Each row comes from the steps of one walk. Every step used is in the known rows, and no mark comes twice. Write the walk behind each row, first mark first.
Known rows:
n-w-f: [ 10   0  -6 -16  11  -5 -11   9  -7   2  -5  -1   1   7  -5  17  -6   2
  11   3  -3  -3   2 -11   1   9  12   9  -2  -9  -6 -13   0   0 -10  -6
  13  -1 -12   4   4]
c-w-t: [ 14  -3  -2 -15   8  -3   3   6 -10  10  -6 -11  -4   0  -6  15  -3   4
  10   4   4  -1   1   1   0  10   9  18 -12 -12  -3  -5   5   3  -4   4
  12   2 -26   6   5]
u-t-w: [  7  -2   0   4   6   1   6  -3 -23  -5  -7  -6  -8   3  -1   9  -6   1
   1   3 -20   0   0 -16  -7  -8  -8  -3  -5   0  -5   7  -9  -1  -1  13
   9  -7  20   2   4]
c-w: [ 11   0 -11 -13   8  -3  -1   9  -1   2   0 -10   0  -2  -3   6   0   7
   9   3  -1   0  -1   1  -9   5  11  12  -5 -14  -2   2  -7  -2  -1   3
   5   2 -19   7   7]
u-j-w-d: [ 12   1 -20  22   9   4   0   2 -13  -3  -6  -7   5  -1  -2  14 -10   1
   1  -1  -5   0   0 -10  -1  13  -5   3 -13  -6  -5  -1 -10  -2   0  24
   6   4 -21   8   0]
f-w-t: [ 13  -1  -2  -6   6  -1  -3   6 -16   7 -12 -12  -3   0  -7  15   0   1
  10   4   8   4   0  -9   3   6   5  11 -10   1  -1 -11  13   2 -11  -7
  10  -3  -8  10   2]
d-w: [  8  -3 -10   0   5   6 -10   3  -3  -2   5  -3   2  -2  -2   8   6  -6
   1  -3 -11  -6  -1  -4  -9  10  10   2   4 -14  -8  -5  -6  -6  -7  16
   1  -2 -12   0   6]
f-w: [ 10   1 -11  -2   6   0  -7   9  -7  -1  -5 -11   1  -2  -4   7   2   5
   9   3   4   4  -2  -8  -5   2   8   5  -2  -2   1  -3   1  -3  -9  -8
   4  -3   0  11   4]
z-c-w-q: [  6  -3  -8 -25   4   2  10  11   1   7  -2  -4   3  -2   3  15  -1  -2
   8   0  -9   2  -5   6  -9  11   3   9 -16 -23   1  12  -1   5  -7  -3
  14  -3 -18   3   7]
p-w-n: [  3  -1  -3 -17   6  -5 -43  11  -8  -3   1  -1  -6  -2 -10  -2 -10 -10
   1   1   1   0  -5   2  -8  15  -6  -8  -9 -23  -5   4  10  -1  -2   1
  10   3  -3   3   6]
v-w-e: [  4  -2   6   2   4   3 -25  -6  -9  -2  -5  -3  -7   0   3  10  -6   5
   5   4  -5  -9   1 -14  -5   5  -4  -4   4 -11  -3  10  -9   1   4  19
  -3  -3 -24  -2   4]
v-w-p: [  0  -3  -5 -10   3   6 -10   3 -10  -1  -3  -3  -1   0   3  14   0  -5
  -3   2  -9 -18   5 -10  -3  13   0  -1 -10   1  -7  -5 -11   3  -4  11
  11   1 -16   4   4]
u-j-w-r: [ 14  -1 -13  14  10   5   1   0 -16  -2 -14  -4   9   0  -3  20 -12  -6
   4  -3   1   0   0 -11   2   6   1   0 -12 -11  -5  -3 -17  -5   3  26
  12   5 -18   6   1]
e-w-d: [ 20  -1 -12  -7   9   6 -11   2  -1   5   2  -9  -3   4   2 -10  -6  10
   4  -4   7   5   3  -4  -5  15  -2   5  -7   1  -9  11  10   8  -4  15
  -5   1 -12   4   3]
z-c: [  0   0  -8 -13   2   4  16   7  -2   2   1   2   5  -2   6   9  -8  -3
  -1  -3  -8   1  -2   3 -11   1   0  -6  -7  -2   0  13  -2   1 -14  -7
  14  -2   1  -2   4]
j-u: [  3   2   0   8   9  -2 -10   0 -11  -3   6  -5   4  -1   2   9  -7   0
  -8  -3  -3   0   0   8  -5   6   3  -6  -5  -5  -9  -2  -5  -5 -11  -3
   3  -8 -15   7  -1]
t-w-d: [  9  -4 -14   1   2   7  -8   2 -14  -2   4 -10  -5   2   8   3  -3   7
   5  -2  -3  -4   0  -6  -9   3   4  -2  -7   9  -8   1  -2   1  -1  16
  -4  -7  -3   2   2]
z-c-w-t: [  7  -3 -10 -22   3   3  17   9  -5  10  -2  -5   3  -2   2  18  -7   0
   7   1  -6   0  -2   5  -8   5   5  11 -18  -7   1  10   3   5 -11  -4
  21  -1 -18   3   6]
v-w: [ -1  -2  -3  -2   6  -2  -5  -1  -8  -2  -3  -2  -2  -3   5  12  -3   6
   0   1  -6 -13   0 -11 -10   7   3  -2   0  -5  -5   7 -12  -1  -1   9
   9  -2 -20   4   4]
n-w: [ 10   3  -9  -4   8  -1  -7   8  -4  -1  -6  -5   2   3  -2  15 -10   8
   5   2   0   1   2 -10  -5   3   8   8   1  -5  -2  -1  -7  -1 -11   1
  11  -6  -9  10   2]
e-w-j: [ 13   2 -13 -15   9   5 -11   0  -3   4  -4  -6  -2   6   3   1 -13   1
   1  -5   9   0   3  -2  -2  10   0  -2 -14  -3 -10   6  -6   9   2  14
   0   8  -9  -1   4]
z-c-w-j-u: [  4   2 -23 -12   6   4   3  11  -5   3   8  -5  11   0   8  20  -8  -1
   3  -2 -10  -3  -3  14 -11   5   4   3 -26  -9  -3  15 -13   3  -8  -3
  17  -1 -23   3   5]
j-w: [  6   1  -8  10   7  -1  11   7  -2  -5   3  -9   4   1  -5   7 -12  -4
   3   0   0   1  -1  -8  -3   6  11   7  -1   6  -4   3  -1  -8 -11   6
   9  -2 -12  11   4]
j-u-t-w-c: [ 12   0  -1  16   8  -2 -11  -4 -25  -5   4  -2  -3   0   4  11 -14   3
  -3   0 -15  -3   0  -3  -5  -4  -7  -9 -12  -6 -10   5 -14  -3  -8   3
   8 -15   6   7   0]
w-v: [ 13  -3   8   5  11 -10 -10   6 -15   4  -6  -3   2   4   0  10  -8  -4
   2  -5   0   3   0  -3   0  13   2   0  -6 -11 -10   4   2   1  -7   5
  10  -4 -13  -2  -1]
q-w-c: [ 14  -4  -3  11   5   1 -20   6  -3   1  -6   1  -5   0   8  -1 -16  19
   5  -2   7  -5   0  -8  -2  -2  10 -12  -7 -13   0  -1 -13   0  -6   9
   4  -5   8  -1  -1]
e-w-v: [ 21  -3   1  -7  10  -3 -12   1  -6   7  -6  -6  -1   7  -1  -2 -13   3
   3  -5   8   6   2  -6  -5  13   3   2  -8  -4 -11  14   5   8  -4  13
   5  -2 -11   4   4]
n-w-v: [ 16   1  -3   3  11  -7 -14  10 -11   3  -8  -5   4   7  -2  20 -13   5
   7  -1   0   4   2 -11  -1  10   7  10  -6 -10  -6   5  -3   1 -12   4
  16 -10 -17   9   0]
p-w: [  6  -3  -9 -11   6   1 -29  10  -7  -3   2  -3  -1  -2  -4  -6 -10  -8
  -1   2   3   1  -1  -1 -13   9  -2 -11  -4 -10  -3   8   6  -4  -7   2
   2  -2  -8   2   5]
p-w-f: [  6  -6  -6 -22   9  -3 -35  12 -10  -1   3   1  -1   2  -8  -3  -6 -14
   4   2   0  -3  -1  -3  -6  14   2 -10  -7 -14  -7  -5  14  -3  -5  -5
   5   2 -12  -4   7]
x-w: [  4  -1  -5   2   5  -9   9   4 -12   2   1  -5   0  -4  -1  11  -5   4
   7   1   6  -5  -1   5  -5   0   3   6 -11 -16  -2   7   4  -4  -5  10
   7  -7 -20  13   5]
q-w-j-u: [  3  -1 -11  18   9   6 -22   5 -14  -2  -4  -9   4   6   9  14 -12  10
  -4  -5  -1  -4   0   2   0   3   7 -13 -23  -4  -6  -1 -18   2  -3  20
   4  -4  -9   1  -4]
e-w: [ 14   0  -5 -15   6   3  -4  -1   2   3  -3  -6  -3   3  -1  -7 -10   6
   1  -2   8   3   2  -6  -8   7   4   0  -1  -1  -7   9   2   5  -3   8
  -1   1  -3   5   6]
f-w-q: [ 11  -2   1  -9   7  -1 -12   8  -9   4 -13 -11  -3   0  -5  13   7  -1
  11   3   4   6  -4  -8   2  13   3   9  -7 -21  -1  -9   7   2  -6  -6
   2  -5  -8  10   3]

Which walk is each row?
[  5  -4 -10 -15  -4  11  -5   2 -13  -3  -2  -8  -5   4   4   8  -4  -9
  -1   2  -5 -11   3  -6  -4   2   8  -5 -12  13  -9 -14 -10   2  -3  11
   5  -3  10   3   4]
t-w-p
[  6  -4  -5   1   2  11 -14   8  -7  -1  -9  -8   0   5   3   6  -5   3
  -3   0  -3  -6   4  -7   2   5   9  -8 -16   2  -2 -12  -9   4  -7  18
   6  -1   9   1   0]
q-w-p
[  4  -6  -3 -18   3   0  -7   0 -15  -2  -1  -4  -6   5   2   8  -3  -4
   7   0  -4 -10  -2  -8  -6   1  15  -5  -5   4  -9 -14  -2  -1   2   3
   4  -2   2  -2   6]
t-w-f
[ 12  -4 -16  -3   9   4 -37  14 -10  -1   8  -5  -1  -1  -1  -8  -6  -3
   3   0   2   3   0   0  -9  16  -9  -7 -10  -9  -5  10  15  -1  -8   8
  -2  -3 -17   0   3]
p-w-d
[  3   4 -10   5  12   1 -17   2 -16  -1   3  -4   5   3   6  18 -10  -6
  -6  -6  -1  -5   1  11   3  11  -2  -8 -20  -8 -12  -6 -13   0  -4   4
   4   2 -20  -3  -3]
w-j-u
[ 15  -4 -10  -9   5  -1 -41  11  -6   0   5   5  -4  -4   0  -9 -20  -3
   4   1  10  -3  -1  -2  -9   8  -4 -14  -5 -21  -4   7   3  -4  -9  -5
   4  -3  -5  -1   5]
p-w-c
[  9  -1  -8  13   7   2   9  -3 -19   2 -15  -6   2   0  -5  22 -16  -5
  -1   1  -1  -1   1 -12   3  10  -1   5 -15  -5  -5  -9  -6  -1  -1  19
  15   4 -19   8   0]
u-j-w-t
[ 13  -1  -6   4   4 -12   0   4 -10   5   4   3  -4  -6   3   8 -15   9
  12   1  13 -10  -1   5  -1   0   1   3 -12 -26  -2   6   0  -4  -8   3
   8  -8 -17  10   4]
x-w-c
[  2  -5   6  -5   6  -2  -2  -4 -17   7 -10  -3  -6  -1   2  20  -7   3
   0   2  -2 -13   3 -11  -2  11   1   4  -7  -2  -7   0  -1   4  -3  10
  15  -2 -28   3   2]
v-w-t
[ 15   3   0  -2   6   3 -27   2  -5  -1  -8  -6  -3   6  -4  13 -13   8
  10   5   1   4   3 -14   0   2   0   6   5 -12   0   3  -4   1  -6  11
  -1  -7 -12   3   2]
n-w-e
[  4  -2 -11  10   8   6 -16   7  -9  -1 -10  -8   0   6   7  11 -10  10
   0  -4   1  -3   0  -3   1   2   7 -11 -18  -5  -3  -2 -16   4   1  21
   4   2  -1  -4  -2]
q-w-j
[ 13  -5   2   4  10   4   2  -2 -28  -3 -11  -6  -5   4   1  14  -5  -3
   6   0 -15   2  -1 -16  -2  -8  -9  -3  -8  -5  -7   6 -11  -1   2  21
  10  -6  14  -2   2]
u-t-w-r
[  7  -6   5   7   6   3  -6   2 -14   7 -17  -8  -5   4   1  12 -10  11
   0  -1   5  -1   2  -8   3   3   9  -2 -13  -1  -1  -7   2   5  -6  17
   9  -4  -2   1  -2]
q-w-t
[ 10   5 -16  11  13   0 -16   7 -23  -3  -3 -12   4   2  -2  21  -2  -1
   5   1  -6   2  -2  -3   2   4  -5   3 -21  -6  -5  -1  -8   0  -7  -3
   7  -3  -6   9   0]
f-w-j-u-t
[  5   1   0  15   9   0  -4  -5 -26  -6   3  -8  -1   2   2  13  -8   0
  -7   1 -20   0  -1  -4  -7  -4  -6  -7 -11   0 -10   6 -12  -4  -6   8
   7 -14   4   9   0]
j-u-t-w
[ 11   0 -15  17   9   2   3  11  -5  -3   9 -12   3   2  -3   4  -8   0
   7  -1  -1   2   0  -7   0  13   3  11  -6   7  -6   6   7  -5 -13  13
   5  -2 -22   8   2]
j-w-d
[ 12  -3  -8 -24  11  -7  -7  10  -4   5   1  -6  -1   1  -7  10   4   1
  15   4  -4  -5  -2   0  -2  11  16  13  -7 -18  -5 -11   0  -1   0  -3
   9   7 -24   2   8]
c-w-f
[  8   4  -5  -9   6  -6 -20  10  -9  -1  -6 -10  -5  -3 -10  10   3   2
  11   2   3   2  -7  -5  -1   9   4   8  -6 -14  -1  -7   5   0  -4 -10
  12   2   5  12   5]
f-w-n
[  5  -1 -16 -18   3   3  14  12   2   4   3  -4   6  -3   4  11  -4   3
   7   0  -9   0  -3   5 -15   2   7   6 -12  -7   2  16  -6   1  -9  -5
  16  -1 -12   5   8]
z-c-w
[ 16   1 -18   5   9   3 -14  13 -10   1   0 -14   1  -1  -2   5   7   8
  13   1   3   5  -2  -7  -2   9   1  10  -8  -1  -1  -1   9   0 -10  -2
  -1  -3 -10  10   2]
f-w-d
[ 15   2  -1   0   4   3 -27   4  -8  -1  -7 -12  -4   1  -6   5   0   5
  14   6   5   7  -2 -12   0   0   1   3   1  -8   4   0   5   0  -3   1
  -8  -4  -5   4   4]
f-w-e
[  8  -5  -1 -14   7   1 -26   7 -16   5  -4  -4  -5   0  -6   2 -14 -11
  -1   3   7   1   1  -2  -4  13  -5  -5 -12  -8  -5   1  18   1  -9   3
   9  -2 -14   0   3]
p-w-t
[  0  -6   8  -9   7  -2 -11  -1 -10   3 -10  -2  -6  -1   4  17   1   0
   2   1  -6 -11  -1 -10  -3  18  -2   2  -5 -23  -8   2  -5   3   2  12
   6  -5 -28   3   3]
v-w-q
[  6   4  -6  12  15   0 -12   1 -24  -2   0  -4   3   5   3  21 -10  -7
  -5  -3 -13  -2   1   4   5   8 -13  -7 -23 -12 -12   0 -13   1  -4   7
   8   1 -10  -3  -3]
w-j-u-t
[ 10  -1   1 -11   9  -2 -11   7  -6   4 -13  -5  -2   5  -3  20  -6   2
   8   3  -1   3   1 -10   2  15   3  12  -4 -25  -4  -6  -1   3  -8   3
   9  -8 -16   8   1]
n-w-q
[ -4   0   4  -8   6  -7 -18   0 -10  -1  -3   0  -8  -3  -1  15  -2   4
   2   0  -7 -13  -4  -8  -6  14  -1   1  -4 -16  -8   4  -8   2   3   8
  17   3 -16   5   5]
v-w-n
[ 18  -3  -5  -6  12 -10  -9  11  -8   6  -2 -10   3   2  -3  12  -3   5
  12   0  -1   2  -2   0  -5  12  11  14 -11 -18  -6   7  -3   1  -2   7
  11  -2 -28   6   5]
c-w-v
[ 15   3 -10  -2  13   4 -13  -3 -14   2  -2  -7   0   7   1   7 -15   0
  -3  -4  -2   2   3  -1  -1   9  -9  -3 -21  -4 -13  11  -8   8  -1  15
   3   1  -9   3   2]
e-w-j-u-t
[ 10  -3   6  12   4   8 -29  -1  -6  -2 -11  -9  -6   5   2   1 -10  15
   4   1   1   3   0 -11   0  -3   5 -10  -2  -9   3   4  -5   2   1  26
  -9  -5   0  -5   0]
q-w-e
[  9   5 -17  -4  10   1 -14   9  -8   0  -6  -5   3   7   2  23 -13   4
   6   0   0  -2   3  -6   1   8   3   6 -12  -9  -6  -3 -13   2  -7   5
  12   1 -14   3   1]
n-w-j
[  3   3  -2   4   7  -7  -3   8  -4  -5   3  -8  -3   0 -12  10 -11  -7
   5  -1  -1  -1  -5  -5   1  13   7  10  -5  -6  -6   0   3  -5  -7   6
  17   3  -7  12   5]
j-w-n
[ 10  -1   4  20  11  -4 -10  -4 -31  -4   1  -7   1   5   2  17 -10  -2
  -6  -1 -19   2  -1  -4  -5   1  -6  -5 -15  -2 -12   9  -9  -2  -6  10
  10 -17  -2   8  -1]
j-u-t-w-v
[  8   1   6  16   7   2 -17  -8 -27  -6   1  -8  -3   4   0  12 -10   0
  -4   3 -18   2   0  -6  -4  -4 -11  -8  -8  -4  -8   8  -9  -2  -3  14
   0 -15   1   4   0]
j-u-t-w-e
[  8  -1 -12   6   9  -1   2   0 -15  -2  -9  -2   5   1  -7  18 -10  -8
   3   1  -7  -4  -1 -12   1  11   4   1 -11 -10  -6 -12 -10  -4   2  13
  12   8 -16   5   3]
u-j-w-f
